Every row comes from one small tree of marks. The marks that hang from a mark follow it in brackets, in alphabetical order. Every link used is in the known rows. Which tree was each row made from?
Known rows:
Y[H K[L[U[N S]] T]]: -3.7  39.1  0.2  33.2  -6.7  -0.6  -23.2  -0.4  -3.7  56.1  18.8  5.6  -31.5  22.1  19.7  0.7  -5.7  -21.7  33.5  -8.6
Y[H[K T]]: 10.4  -7.9  -6.6  -40.4  12.1  21.6  -47.8  -21.6  14.1  -5.1  8.5  -17.8  5.0  -12.0  55.4  -23.7  -2.3  -35.4  0.0  -11.7
K[L T]: 6.3  -0.3  -7.0  20.9  33.5  17.8  -52.5  -42.6  23.5  19.3  -3.6  12.1  -32.5  12.8  7.0  21.1  -19.8  -10.5  27.4  -35.2
K[L[U[S]] Y[H[T]]]: -21.8  29.6  -0.9  19.9  9.6  7.6  -35.1  -27.7  37.0  22.3  12.5  -21.6  -37.6  -34.5  36.9  2.3  1.9  -15.9  34.9  -4.1
Y[H[T] K[L[U]]]: -14.7  13.3  -3.1  -5.1  -10.9  23.7  -32.1  -33.4  33.6  15.3  0.5  -8.7  -13.5  -4.1  61.2  -6.4  3.4  -48.7  9.6  -9.7
U[K[H[T] Y] N S]: 27.3  12.0  -39.0  10.4  0.7  -8.0  -35.7  20.1  -10.6  56.0  37.2  -6.0  8.9  13.8  -17.7  -52.3  -16.9  8.1  35.7  -20.1
K[T Y]: 10.4  -9.3  -0.3  5.2  49.8  7.6  -45.1  -46.7  3.0  27.4  24.4  -8.1  -26.7  -11.0  5.2  6.1  -7.0  -3.7  29.9  -46.7
Y[H[K[L] T]]: -6.8  0.7  -14.0  -19.6  8.8  16.1  -46.3  -39.5  34.8  -8.0  -5.8  -10.8  -6.4  -8.7  55.9  -11.8  -13.2  -33.6  4.0  -13.0
H[K T]: 15.6  -20.5  -12.5  -39.2  22.1  38.3  -56.1  -8.5  14.6  2.3  2.1  -3.0  28.3  13.8  28.1  -19.6  4.8  -30.0  0.8  -7.0
H[K[L[U[N S]] Y] T]: -17.1  22.3  -16.6  9.3  4.3  12.8  -36.6  3.4  21.4  33.9  9.7  -2.5  8.6  19.0  1.3  -10.5  6.4  -14.3  25.4  15.4
Y[H K]: 21.0  -16.4  -8.1  -24.5  30.3  36.7  -42.8  -24.8  8.1  14.0  14.3  -2.6  -9.4  0.0  45.2  -23.2  -12.0  -29.5  9.6  -24.0
Y[K[H L[U[N S]] T]]: -6.9  44.3  -18.0  38.9  -4.8  8.2  -41.8  10.7  -2.7  65.9  34.1  12.1  -31.3  47.9  -12.6  4.2  12.6  0.4  42.4  -15.8
U[K[T Y] S]: 24.5  -7.1  -5.5  29.8  31.0  -4.2  -26.5  -2.9  -16.1  57.7  8.3  -6.6  -6.1  5.5  -12.4  -15.5  -22.9  2.4  48.0  -36.7
H[K[L]]: 4.1  -17.8  -18.9  -9.3  39.9  46.3  -58.7  -17.9  30.9  3.0  -16.8  11.0  -1.9  30.7  9.6  -1.7  -16.1  -13.8  14.7  -6.2
U[K[H[T] L] N S]: 24.9  19.7  -45.5  24.0  -14.4  1.7  -42.3  22.8  7.9  50.0  12.4  11.2  2.4  35.2  -15.0  -39.3  -28.8  1.2  34.6  -10.5
L[T U[K N]]: 36.4  -1.3  19.4  -5.6  -22.3  27.1  -2.9  39.6  -19.5  48.2  15.4  8.5  8.5  31.5  -19.8  -20.0  10.9  -53.7  30.9  16.0
Y[H K[L[U[S]] T]]: -11.7  32.9  7.6  32.0  2.4  6.4  -28.0  -15.6  7.9  44.7  10.0  -3.0  -37.8  8.3  34.4  12.2  1.1  -24.7  36.3  -17.6
Y[H[K[L[U]] T]]: -16.9  13.9  1.9  -16.5  -6.3  20.8  -41.7  -21.7  30.5  0.2  -6.4  -16.7  -10.3  -6.4  54.1  -6.2  5.1  -40.9  10.1  1.7

Which tree is each row?
42.8  10.7  -36.4  1.8  -9.5  7.6  -43.1  43.3  -15.5  53.2  26.8  3.8  16.2  30.1  -16.7  -53.2  -16.0  0.5  28.8  -8.7
U[K[H[T]] N S]
12.3  11.3  -16.0  16.3  15.5  44.1  -39.9  24.1  10.9  49.9  5.9  24.6  -2.2  47.9  -7.9  -9.0  -3.4  -15.2  28.0  14.5
Y[K[L[U[N S]]]]
-0.9  30.8  -13.3  7.6  -17.1  11.4  -27.8  2.0  18.1  37.5  14.6  2.5  -6.2  11.5  37.8  -18.5  -1.9  -35.5  17.1  9.0
Y[H[T] K[L[U[N S]]]]
-13.1  45.6  -12.2  33.5  -1.9  4.8  -27.9  4.9  16.3  49.1  56.9  -1.4  -49.4  6.6  -24.6  10.5  21.6  -1.7  57.0  4.1
K[H L[T U[N S]] Y]
33.0  25.3  5.0  12.0  -28.6  15.7  -12.4  66.5  -27.5  65.7  43.0  3.8  -7.0  31.8  -31.9  -22.5  24.1  -27.1  50.0  17.5
L[T U[K[H] N S]]
-15.5  2.3  -17.8  0.7  26.1  3.7  -41.7  -72.9  48.9  -0.8  7.0  -16.2  -32.5  -39.8  49.0  -3.6  -23.7  -20.0  18.5  -31.8
K[L Y[H[T]]]
-18.2  7.9  -6.2  15.2  35.7  32.9  -45.4  0.2  23.1  29.6  -2.5  -2.8  -14.0  17.6  -2.6  5.1  5.8  -1.4  38.2  8.2
H[K[L[U[S]] Y]]
-3.4  -9.3  -8.6  9.5  36.2  19.2  -27.1  -55.2  41.0  11.3  17.6  4.0  -32.4  -12.9  5.0  19.0  -9.3  -25.8  36.2  -22.3
K[L[T] Y]
-3.3  6.3  -1.6  -2.7  -8.4  17.5  -36.0  -4.5  5.1  34.3  16.1  -25.7  -8.4  -4.9  11.0  -24.2  15.8  -19.9  31.4  -21.1
L[U[K[H[T] Y]]]
1.3  25.9  6.2  34.3  4.4  0.4  -32.2  18.7  -19.8  65.0  27.2  -20.8  -27.8  7.0  -14.4  -9.4  16.3  4.9  56.7  -25.4
L[U[K[H T Y] S]]
19.2  -2.6  23.0  9.2  0.4  25.4  -30.0  12.8  -16.4  44.7  -9.1  -4.9  -6.1  20.9  -0.4  -7.0  4.7  -28.9  30.8  -16.7
L[U[K[T]]]
-17.7  13.2  -4.5  26.7  33.7  -14.8  -35.5  -79.2  28.2  17.9  11.8  -14.8  -57.5  -29.9  31.2  16.5  -25.3  -7.9  34.5  -51.7
K[L T Y[H]]
-18.3  18.4  -20.5  1.6  -7.4  34.0  -51.3  -22.3  34.1  24.5  16.8  -2.0  -14.4  21.0  28.1  -1.5  19.8  -25.8  19.4  -15.7
Y[K[H[T] L[U]]]
2.1  7.3  -18.1  4.0  13.1  26.1  -47.3  -31.8  35.4  10.8  32.7  6.1  -43.4  5.9  5.1  16.4  5.1  -18.5  35.4  -23.4
K[H L[T]]
34.6  -16.6  -26.9  11.3  12.7  25.3  -34.4  2.6  9.3  33.4  -21.3  24.1  6.0  42.2  -17.3  -32.0  -47.7  -16.4  21.9  -10.4
U[K[L] N]
0.0  33.4  -15.8  21.1  -13.2  23.7  -27.6  21.4  9.4  54.0  44.2  16.7  -22.0  42.9  -12.0  1.6  22.6  -22.2  42.6  7.5
Y[K[H L[T U[N S]]]]
-5.7  19.5  -19.6  24.2  23.4  8.4  -64.2  -43.7  23.8  21.7  21.0  1.3  -53.0  11.8  4.9  21.0  -5.0  5.9  34.5  -48.1
K[H L T]
28.6  18.0  -31.0  31.0  -12.3  1.6  -22.5  30.5  -0.8  56.0  26.1  18.4  -13.4  40.4  -32.7  -22.8  -19.3  -8.1  50.3  -5.6
U[K[H L[T]] N S]
18.8  20.5  0.8  8.9  -13.9  -0.1  -15.2  32.8  -15.3  54.8  16.6  -16.4  3.3  -3.6  5.3  -43.2  -4.5  -21.0  32.6  7.9
L[U[K[Y[H[T]]] N S]]
13.9  -1.5  0.8  -6.1  19.6  8.5  -34.9  -38.7  -5.1  26.1  21.2  -5.6  -20.3  0.4  44.0  -8.4  -7.3  -30.6  16.9  -42.6
Y[H K[T]]
-27.2  46.8  -11.7  40.7  4.9  -9.5  -43.0  -32.0  11.9  47.7  38.4  -7.7  -59.7  10.1  -15.0  15.9  9.1  9.2  46.3  -32.7
K[H L[U[N]] T Y]
10.3  35.7  2.0  39.7  8.7  13.9  -41.4  19.3  0.2  54.3  11.5  16.8  -29.0  31.9  -19.9  13.4  -1.8  -4.1  41.1  2.9
K[L[U[N S]] T]
-1.1  19.8  5.0  3.8  -16.9  17.9  -7.9  -12.2  14.4  31.7  21.1  7.1  -24.2  14.4  27.1  -0.9  3.8  -55.1  23.0  4.0
Y[H K[L[T U[N]]]]
